Each row was made from one path, in order. Every step used is in the known rows, and no mark comes twice. Write each row's path.
In the rows, 128 means zero.
Known rows:
sobo padu lomu: [126 112 161 159 137 147 137 136  86 131 123 155 162 142 116 138 110 122
 130 136 141  90 142 108 138 145 136 132 130 111 108 159 134 142 122 138
 123 163 130 125  86 132 133 130 153 137 161 117  95 171 153 150 125 137
 131 134 120 154 126 178 164 205 105 133 103 105  62  83 137 126 104 170
  88  98 100 172  74 114 147 109 103 166 147 150]
mezod ziso: [ 98 113 123 127 149 137 116 139  85 131 114 124 127 112 161 156 120 145
 129 132 156 116 105 137 140 123 130 113  97 138 126 142 123 117 122 113
 123 118 162 129  73 165 143 150 139 150 123 143 113 138 100 123 115 144
 101 142 130 165 109 130 113 151 134 111 124 140 124  98 154 116 110 100
 147 142 115 119 100 103 144 104  98 158 129 112]
fige mezod ziso sive: [ 99 102 110 137 155 120  78 117  85 109 103  98 120 110 190 139 109 145
 103 115 143 114 135 151 119 138 137 113  86 160 111 131  99 128 129 115
 122  91 163 145  38 158 155 131 167 140 132 128 151 127 107 119 112 155
  89 148 121 165 139 133 101 198 162  86 126 122 127  91 126 114 110  81
 169 122 111 108  93 108 145 107  94 174 132 121]
sive ziso lomu: [109 127 131 177 151 141 158 128  71 121 108 153 129 108 131 152 128 139
 125 118 139  91 132 120 138 135 136 133 126 116 105 125 119 178 120 129
  85 121 113 152  79 130 169  99 145  89 123 164 109 169 110 133  94 182
  99 143  99 152 133 164 141 183 120 107  92 152 124  70 152 118  64 152
 146 128 104 132 118  97 150 160  95 172 110 141]
sive ziso lomu padu vupeb: [ 99 137 134 174 181 137 166 132  76 115 113 150 125 116 128 149 153 130
 138 105 160  74 151 124 128 156 119 124 123 124 102 150 135 161 135 133
  63 122 101 160 101 127 167  99 151  92 122 163  98 178 133 134  86 203
  98 143  94 152 132 197 149 200 101 108  81 145  87  76 158 107  73 174
 140 114  68 124  90 113 147 166 122 177 110 166]
sobo padu sive: [125 113 162 157 166 150 131 144  91 134 127 154 146 130 123 122 114 112
 128 122 162  94 157 120 132 144 129 135 128 123 105 168 137 128 125 137
 113 164 124 128  86 145 141 133 166 155 157 115  98 158 168 138 123 142
 131 120 111 137 122 185 151 204 108 133 116  84  42  98 135 110 122 179
  92  95  85 152  72 123 140 100 112 161 143 141]
mezod padu lomu: [107 110 139 145 132 138 127 129  88 156 120 169 164 152 145 171  89 123
 136 125 133  92 114 110 139 113 126 131 124 117 112 161 134 151 122 120
 113 131 135 144  45 148 137 140 136 110 139 153 101 167 134 132 108 141
 119 143 141 171  97 129 146 185 110 141 128 150 134  92 143 117  91 100
 123 135 127 137  76 115 161  99  73 151 120 130]
lusen lomu ruduzi: [ 96 136 108 170 169 136 147 135  86 125 136 145 153 119 122 179 109 120
 118 112 173 112 145 111 139 143 139 130 150 121 106 141 122 169 139 104
  80 129 129 132 125 117 176  91 139 115 127 120 115 172 133 137  97 177
 105 153  77 156 137 156 124 199  82 122  84 114 144  60 154 128  79 156
 184 150  89 165 116 108 141 176  90 153 118 165]
lomu ruduzi: [104 119 113 143 149 130 139 141  97 124 132 149 148 122 133 166 105 130
 114 117 146 120 122 117 141 134 147 141 121 120 116 145 126 146 128 115
 100 131 129 126 112 135 152 104 131 121 140 134 112 151 124 131 108 159
 112 133 103 152 126 147 123 176 101 132 108 125 144  73 149 129  98 152
 150 143 104 155 122 111 133 162 102 147 123 131]
lomu padu sive: [116 132 146 126 180 125 117 157 100 115 128 134 133 135 126 147 129 125
 119 102 156  79 150 123 144 156 113 127 112 154 106 176 137 106 139 133
  94 135 118 130 114 135 143 118 158 135 135 132 108 158 176 133 107 171
 117 119 116 141 119 180 151 187  87 123 107 122  59 103 147 106 119 173
 123 108  56 145  82 130 125 116 132 170 132 164]
lusen mezod: [122 110 109 137 153 128 106 140  92 159  92 115 107 124 136 167 108 129
 115 131 140 133 118 115 134 126 143 134 116 136 139 147 133 161 133 120
 105 131 153 118 121 136 129 108 131 114 152 147 114 146 162 143  99 111
  96 119 132 146 121 142 132 157 101 159 128 128 113  62 134 121 117 139
 154 133 106 168 136 125 130 124 122  99 144 108]
sive lusen mezod: [123 127 121 155 165 141 125 135  93 135 103 144 131 106 152 158 100 129
 121 121 119 123 139 118 144 117 138 131 118 132 119 150 127 186 130 128
 100 123 141 155  99 143 152  87 129 105 164 168  98 165 177 163  98 130
 102 135 123 160 145 169 156 185 124 149 109 130 107  53 133 103  94 158
 148 114  99 145 130 122 139 147  96 129 130 125]
sive lusen: [128 125 145 146 153 139 132 146  92 104 121 156 149 108 146 137 106 135
 116 113 117 114 139 117 155 123 134 130 115 127 111 153 121 157 127 128
 116 128 131 151  94 144 162  94 132 116 151 159  98 157 143 153 118 141
 117 132 121 155 139 157 150 181 132 128 113 130 113  82 139 104 101 158
 130 114 106 129 126 116 141 143  87 152 131 131]
fige lefira: [126 113 124  96 133  92 106 143  85 133 102 125 127 110 146 134 114 135
  82 137 154 117 103 118 140 132 145 134 100 128 122 137 132 117 138  96
 130 101 165 123 139 129 149  95 161 127 156 130 128 116 101 126 152 102
 114 120 121 132 111 136 104 156 119 102 116 130 119 101 142 133 147 145
 127 124 100 156 134 144 138  97 101 133 146  96]
lusen mezod ziso: [100 117 100 139 164 140 111 127  88 165  93 111 107 114 152 177 112 139
 130 141 157 130 112 134 125 119 136 120 107 142 136 140 132 151 128 113
 105 120 166 127  89 156 132 132 134 132 139 147 110 144 146 134  94 124
  86 137 132 168 113 143 125 159 116 143 121 135 117  66 142 114 104 111
 164 138 104 147 110 114 139 113 111 122 133 107]
padu sive ziso lomu: [112 136 147 188 159 154 147 126  72 138 126 176 140 107 120 145 106 130
 128 126 164  84 150 124 136 139 126 134 135 124  93 133 129 158 109 136
  85 130 105 142  55 139 176  97 166 108 131 165 101 162 134 128 107 189
 108 135  86 150 133 191 154 208 112 110  87 133  78  76 152 107  79 164
 132 108  90 140 103 107 146 145  91 186 103 146]
sive ziso: [127 117 134 146 134 135 143 139  87 127 107 151 133 115 135 149 128 142
 114 131 122  97 125 120 149 124 132 131 118 130 114 133 131 166 121 130
 104 129 127 142  81 135 150 107 146  98 142 164  92 159 113 129 102 159
 117 123 105 138 131 160 145 168 123 118 115 149 122  77 148 119  93 143
 138 124 107 130 120  93 140 138 105 156 127 128]
mezod padu: [108 105 125 125 148 132 121 149  91 148 109 142 135 142 166 165 108 122
 129 108 130 106 112 114 139 109 127 132 112 121 124 165 131 141 134 114
 110 127 138 148  73 154 133 146 136 122 130 147 114 151 128 121 100 135
 117 134 147 156  91 109 116 166 117 144 155 139 147 102 141 115 111  95
 136 149 128 111  88 118 152 100  88 135 127 112]
fige mezod ziso lomu: [ 85 107 102 150 150 120  98 118  79 109 102 104 128 104 178 134 114 144
 106 125 136 110 128 142 125 144 140 107  90 146 114 128  92 141 132 110
 118  92 158 142  46 152 155 129 156 133 118 126 156 132  94 121 127 149
  91 154 130 168 138 125 100 192 167  78 125 128 135  88 130 121  83  80
 173 126 121 118 103  99 163 120  86 179 131 118]
sobo padu: [128 104 147 139 154 137 131 154  90 120 110 134 136 133 131 128 135 124
 124 120 140 104 141 112 136 141 139 135 119 119 121 165 130 134 137 130
 119 158 137 129 115 139 130 139 152 148 152 109 107 153 147 141 119 132
 127 124 128 136 120 153 136 184 115 134 128 100  78  98 133 121 126 164
 102 112 100 144  85 118 138 102 121 149 154 130]
mezod padu vupeb: [104 100 130 140 157 139 134 147  88 162 113 153 132 140 153 148 116 108
 142 102 157 104 120 119 123 121 115 123 116 121 131 181 148 129 137 126
  92 133 139 144  86 158 131 147 141 127 135 153  96 143 124 120 111 145
 120 122 141 152  90 133 122 174 108 148 153 131 112 109 145 107 122 111
 118 133 117 109  76 136 157 100 103 123 130 114]
mezod padu sive lusen lomu: [ 97 137 140 177 182 155 137 136  86 154 128 181 159 123 154 164  86 111
 139 105 156  90 150 119 142 114 113 130 139 125  93 168 132 166 130 125
  87 131 121 172  42 155 168 120 150 119 138 162  91 178 163 134  93 170
 119 153 111 166 114 163 148 223 117 136 113 124 108  82 143  90  78 128
 143 122  99 116  71 123 164 120  58 174 105 151]

Write each row's path:
[102 138 129 164 175 132 154 137  76 106 110 142 129 114 134 156 145 143
 131 104 141  72 145 119 135 149 125 130 121 125  98 141 125 167 131 129
  72 120  99 158  95 126 165 100 146  91 117 160 106 182 135 135  78 196
  98 143 103 148 134 181 147 192 107 104  82 153 109  75 155 111  61 167
 151 122  77 126  98 104 143 165 110 188 107 165] : sive ziso lomu padu
[ 91 138 111 175 182 153 137 120  79 136 105 139 130  91 155 167 100 136
 142 121 150 118 138 135 131 121 135 118 116 127 109 140 117 189 127 123
  88 114 142 167  74 157 166  97 131 114 142 172 103 175 161 158  87 148
  84 165 123 189 140 175 150 197 133 128  90 132 107  50 143  93  64 141
 164 123  94 132 110 114 152 154  79 155 112 131] : sive lusen mezod ziso lomu
[ 95 143 131 190 190 167 134 116  78 149 124 169 140  94 138 155  83 126
 142 124 173 103 156 136 130 127 124 122 130 132  96 144 125 167 117 134
  86 123 131 156  52 162 175  94 152 129 145 172  97 169 174 147  99 165
  93 158 108 180 138 200 162 220 124 130  83 118  64  58 145  85  75 158
 148 106  81 139  96 124 153 141  77 172 104 142] : padu sive lusen mezod ziso lomu
[ 78 148 130 157 211 151 129 119  76 110 129 123 133 106 172 169 123 141
 146  89 188  93 157 151 125 140 119 114 113 143  91 152 119 138 135 123
  82 108 136 168  65 160 189 115 154 138 114 151 108 184 155 140  71 208
  79 174  93 183 135 184 132 219 116 101  64 133 103  82 157  87  80 141
 169 125  62 104  62 118 139 138  87 197 103 178] : mezod ziso sive lusen lomu padu
[107 134 123 172 161 152 133 124  89 156 108 162 154 121 152 174  82 126
 137 127 121 105 137 114 141 109 129 130 127 123 108 156 133 202 127 129
  94 126 136 173  55 151 147 100 126  95 163 178  86 186 183 162  93 138
 108 154 130 178 129 170 173 211 121 155 107 136 112  50 133  98  66 138
 142 117 106 143  98 120 161 134  70 143 118 137] : sive lusen mezod padu lomu
[ 91 130 135 154 183 151 121 114  76 116 126 134 131 100 175 159 111 143
 137 101 176 110 138 148 124 122 131 121 102 137 103 142 115 133 117 124
 107 108 145 155  49 174 177 122 152 140 124 161 109 157 128 135  93 182
  83 165 112 182 127 166 126 198 136 107  86 137 112  87 151  92  99 124
 151 123  97 100  84 117 141 124  80 179 107 137] : mezod ziso sive lusen
[110 154 136 163 192 136 142 147  91  93 127 140 154 112 140 155 129 126
 123  95 140  90 165 117 154 146 119 119 133 140  92 163 122 173 151 120
  80 125 119 170 120 127 178  89 139 110 142 145 102 194 174 161  90 181
 112 151  95 161 149 181 158 214 102 116  78 122  99  69 148  98  75 177
 161 114  65 134 102 118 143 166  92 174 122 182] : sive lusen lomu padu
[114 143 153 187 176 154 135 134  86 128 140 176 163 103 125 141  89 114
 124 116 165  97 163 121 150 139 119 127 145 131  88 152 127 161 125 131
  95 136 123 151  79 139 183  83 157 126 151 151  92 170 166 147 116 172
 118 141  80 156 143 197 163 225 111 120  84 109  69  74 146  96  93 171
 138  97  81 147 107 122 149 144  75 177 114 162] : padu sive lusen lomu
[ 99 150 125 183 179 148 157 133  89 109 140 164 169 102 131 162  99 122
 122 106 149 106 159 115 149 136 132 127 145 120  92 147 117 195 137 114
  79 126 118 165 105 130 189  73 132 106 145 148  99 186 150 159  95 181
 110 162  78 167 153 181 150 220 110 120  73 118 129  51 150 109  61 173
 172 128  84 149 118 109 152 190  70 170 110 172] : sive lusen lomu ruduzi
[ 79 139  94 192 185 155 146 116  79 191 106 163 130 119 143 195  87 117
 146 127 167 100 139 121 118 115 133 141 139 118 103 144 138 200 129 127
  61 127 113 163  51 145 157 110 143  93 137 175  96 183 178 134  62 173
  93 156 107 175 115 177 148 220 102 155  98 133 119  39 143 100  51 139
 168 141  94 146  85 118 159 147  82 147  95 139] : lusen mezod padu sive ziso lomu ruduzi
[105 136 115 155 177 151 127 126  89 141 106 141 134  95 161 164 104 139
 133 131 140 124 135 132 140 113 132 119 112 135 115 143 125 181 128 121
 101 118 152 161  75 161 155 106 130 120 156 173  93 163 163 156  94 137
  96 153 123 177 136 170 152 188 134 139 102 129 107  56 139  94  82 134
 158 121  96 129 114 112 150 140  85 147 124 125] : sive lusen mezod ziso
[ 73 148 133 170 202 151 143 125  76 111 131 141 138 101 154 156 121 142
 149 105 182  80 148 147 130 142 116 111 111 137  94 151 116 132 130 120
  84 114 122 161  63 157 175 123 151 140 108 152 106 177 145 140  88 196
  89 170 115 185 126 184 138 210 122  96  73 133  80  88 157  91  63 141
 152 121  70 112  62 115 152 137  86 210 100 164] : mezod ziso lomu padu sive lusen
[ 87 149 112 168 203 149 137 125  84 128 109 132 129 101 161 170 117 138
 144 112 147 105 146 135 131 130 125 119 113 136 108 149 118 180 137 124
  73 110 134 175  85 153 163  98 132 112 137 166 102 184 181 161  76 163
  85 164 123 186 139 184 153 204 122 129  80 134  95  53 143  90  59 154
 167 121  72 130  92 118 152 154  95 166 110 151] : sive lusen mezod ziso lomu padu
[ 94 113 114 172 149 129 108 125  84 139 103 146 145 120 172 142  97 128
 110 120 127  84 146 130 129 128 126 126 114 141  93 140 107 168 131 123
  95 105 128 170   9 146 157 121 167 104 134 154 133 155 125 117 111 164
 114 147 121 158 131 145 127 225 157  99 131 129 125  82 124 107  71  92
 156 118 118 104  82 103 175 116  70 188 119 128] : fige mezod padu sive ziso lomu
[115 142 148 139 181 131 134 152  99 121 126 147 133 131 125 149 139 132
 126 109 147  63 156 127 145 153 109 128 118 149  97 166 143 128 135 137
  83 134 104 146  94 135 150 111 159 118 140 152  92 177 174 135  91 188
 120 126 100 143 129 201 162 193  91 116  94 131  62  90 149 104  94 178
 131 103  54 136  78 115 133 124 127 190 120 171] : lomu padu sive ziso
[ 92 148 142 173 198 141 142 137  80  99 131 146 141 112 133 147 115 127
 133  86 167  76 166 124 136 158 125 131 128 128  91 164 117 142 137 134
  73 124  98 154 105 132 177  90 153 117 118 149 117 180 175 146  96 192
  97 150 111 166 133 190 151 220  99 104  74 127  69  83 150 102  77 184
 139 107  62 135  87 134 144 157 104 194 106 176] : ziso lomu padu sive lusen
[ 81 151 122 202 198 172 144 111  82 151 133 175 148  92 136 169  79 125
 144 124 183 105 158 137 127 128 127 126 135 129  92 142 122 178 118 130
  78 120 118 160  49 157 181  85 149 123 144 172  90 176 176 148  92 180
  93 165  92 185 143 211 161 234 113 127  66 112  75  47 149  90  60 166
 154 112  77 146  94 120 155 165  71 182  92 154] : padu sive lusen mezod ziso lomu ruduzi
[106 123 110 167 169 148 123 128  88 197  96 155 122 131 146 183  93 122
 137 134 145 102 131 121 129 109 124 136 126 132 118 154 146 185 125 127
  82 130 132 152  50 152 137 122 145 101 151 173  90 169 176 132  72 143
 103 136 124 160 110 165 152 192 110 162 124 133 106  57 138  96  85 122
 152 130 101 141  90 119 153 110  95 130 118 121] : lusen mezod padu sive ziso
[104 143 152 196 190 165 158 137  87 125 141 180 171 113 118 138 102 107
 135 119 171  89 184 119 136 146 127 133 150 115  80 164 130 174 132 136
  85 159 106 162  84 136 172 101 159 142 160 121  82 189 187 156 101 176
 131 151  78 153 142 219 166 252 107 129  74  74  48  65 141  97  77 201
 122  98  64 156  65 118 152 151  83 190 123 181] : sobo padu sive lusen lomu ruduzi
[102 145 143 163 209 142 129 128  79  93 132 133 138 112 152 160 119 123
 128  68 169  94 178 128 130 150 130 132 130 137  86 162 119 154 138 133
  73 116 116 168 105 134 196  80 158 113 130 152 115 186 178 153  73 206
  86 154  84 165 148 194 146 234  94 116  64 123  94  75 149  93  93 181
 162 109  57 123  87 136 128 163  96 177 106 188] : ziso sive lusen lomu padu
[109 129 115 157 170 145 129 134  92 153  99 150 138 116 162 171  94 123
 133 115 121 115 134 116 139 103 130 133 118 128 116 162 129 193 136 127
  91 122 136 173  72 155 147 106 126 103 158 178  95 177 182 157  85 130
 105 147 136 169 128 158 154 194 128 157 122 134 122  57 129  92  81 134
 150 124 105 124 105 121 156 131  81 130 120 124] : sive lusen mezod padu
[ 74 136 129 159 194 144 132 126  74 117 126 130 130 111 150 160 125 142
 145 107 191  85 137 142 123 150 117 114 109 133 104 150 116 112 130 120
  84 114 128 142  73 156 167 137 154 145 101 143 120 163 135 126  96 189
  86 161 119 180 114 169 124 195 110  94  86 136  86  94 158 101  79 129
 154 129  74 120  63 116 148 128 101 199 104 155] : mezod ziso lomu padu sive
[102 118 109 151 169 143 112 132  91 192 100 144 121 133 147 179  90 115
 134 127 151 113 126 118 127 111 126 137 126 134 124 164 142 164 131 125
  91 132 143 142  67 152 130 127 143 114 148 159 103 158 182 132  85 127
 104 132 133 159 104 148 141 188 101 167 136 124 104  68 134 103 104 116
 150 132 104 145  94 133 147 103  98 119 123 113] : lusen mezod padu sive
[ 77 146 119 178 198 158 139 108  73 116 139 145 148  95 166 179 103 137
 147 100 192 110 152 148 121 130 130 118 121 130  88 138 114 153 125 116
  83 107 140 167  55 164 199 106 148 135 119 153 107 176 135 136  76 210
  80 179  81 191 137 183 127 225 123 102  60 126 126  65 159  95  70 139
 178 136  83 115  78 114 143 159  69 193  93 168] : mezod ziso sive lusen lomu ruduzi
[ 78 137 103 164 202 145 119 119  78 155 105 114 109 112 145 182 112 132
 144 125 185 106 135 140 116 141 124 119 118 142 116 149 128 151 136 123
  76 119 141 139  85 154 150 125 146 129 122 152 114 168 174 141  73 163
  77 155 120 183 117 177 136 194 101 128  89 129  82  60 146 101  78 137
 172 128  70 149  85 126 144 127 111 158 111 144] : lusen mezod ziso lomu padu sive
[103 145 138 158 199 130 129 150  91 120 132 133 140 126 118 161 127 117
 122  98 174  80 163 116 144 162 112 123 139 142  96 167 131 138 151 121
  74 135 120 134 128 118 167 104 159 127 125 122 112 177 170 139  89 188
 109 138  83 150 129 182 143 207  68 116  82 111  80  83 154 109  96 169
 164 117  51 156  84 125 134 146 115 172 125 191] : lusen lomu padu sive
[104 125 143 159 166 152 132 138  92 151 125 180 156 127 157 154  83 118
 137 107 145  93 140 122 144 110 115 132 124 124  99 171 133 153 123 132
  98 131 121 171  35 168 157 125 147 122 144 168  90 168 160 129 105 160
 124 141 128 165 107 157 151 210 125 141 127 124 104  92 140  89  92 125
 124 122 110 106  74 124 160 108  63 166 108 132] : mezod padu sive lusen
[ 83 131 110 156 192 125  97 116  84  95 112 100 135 104 189 150 117 143
 112 101 149  92 166 150 124 149 122 106  96 164  89 142  98 146 146 115
  94  88 149 173  45 150 174 111 167 129 128 131 142 166 139 138  93 185
  91 171 100 179 157 168 119 232 150  78  90 120 112  78 132  98  76 110
 189 112  77 104  72 111 154 133  87 201 121 166] : fige mezod ziso sive lusen lomu padu
[ 91 138 139 162 193 134 135 139  79 105 128 138 128 123 129 150 124 124
 130  90 176  77 152 122 131 163 125 131 126 129 102 161 121 123 136 131
  77 124 105 137 112 128 167 105 156 124 109 136 129 166 160 136 100 190
  96 145 113 155 124 177 137 204  89 109  87 130  72  93 150 108  89 172
 141 116  65 142  87 133 136 146 115 182 112 169] : ziso lomu padu sive
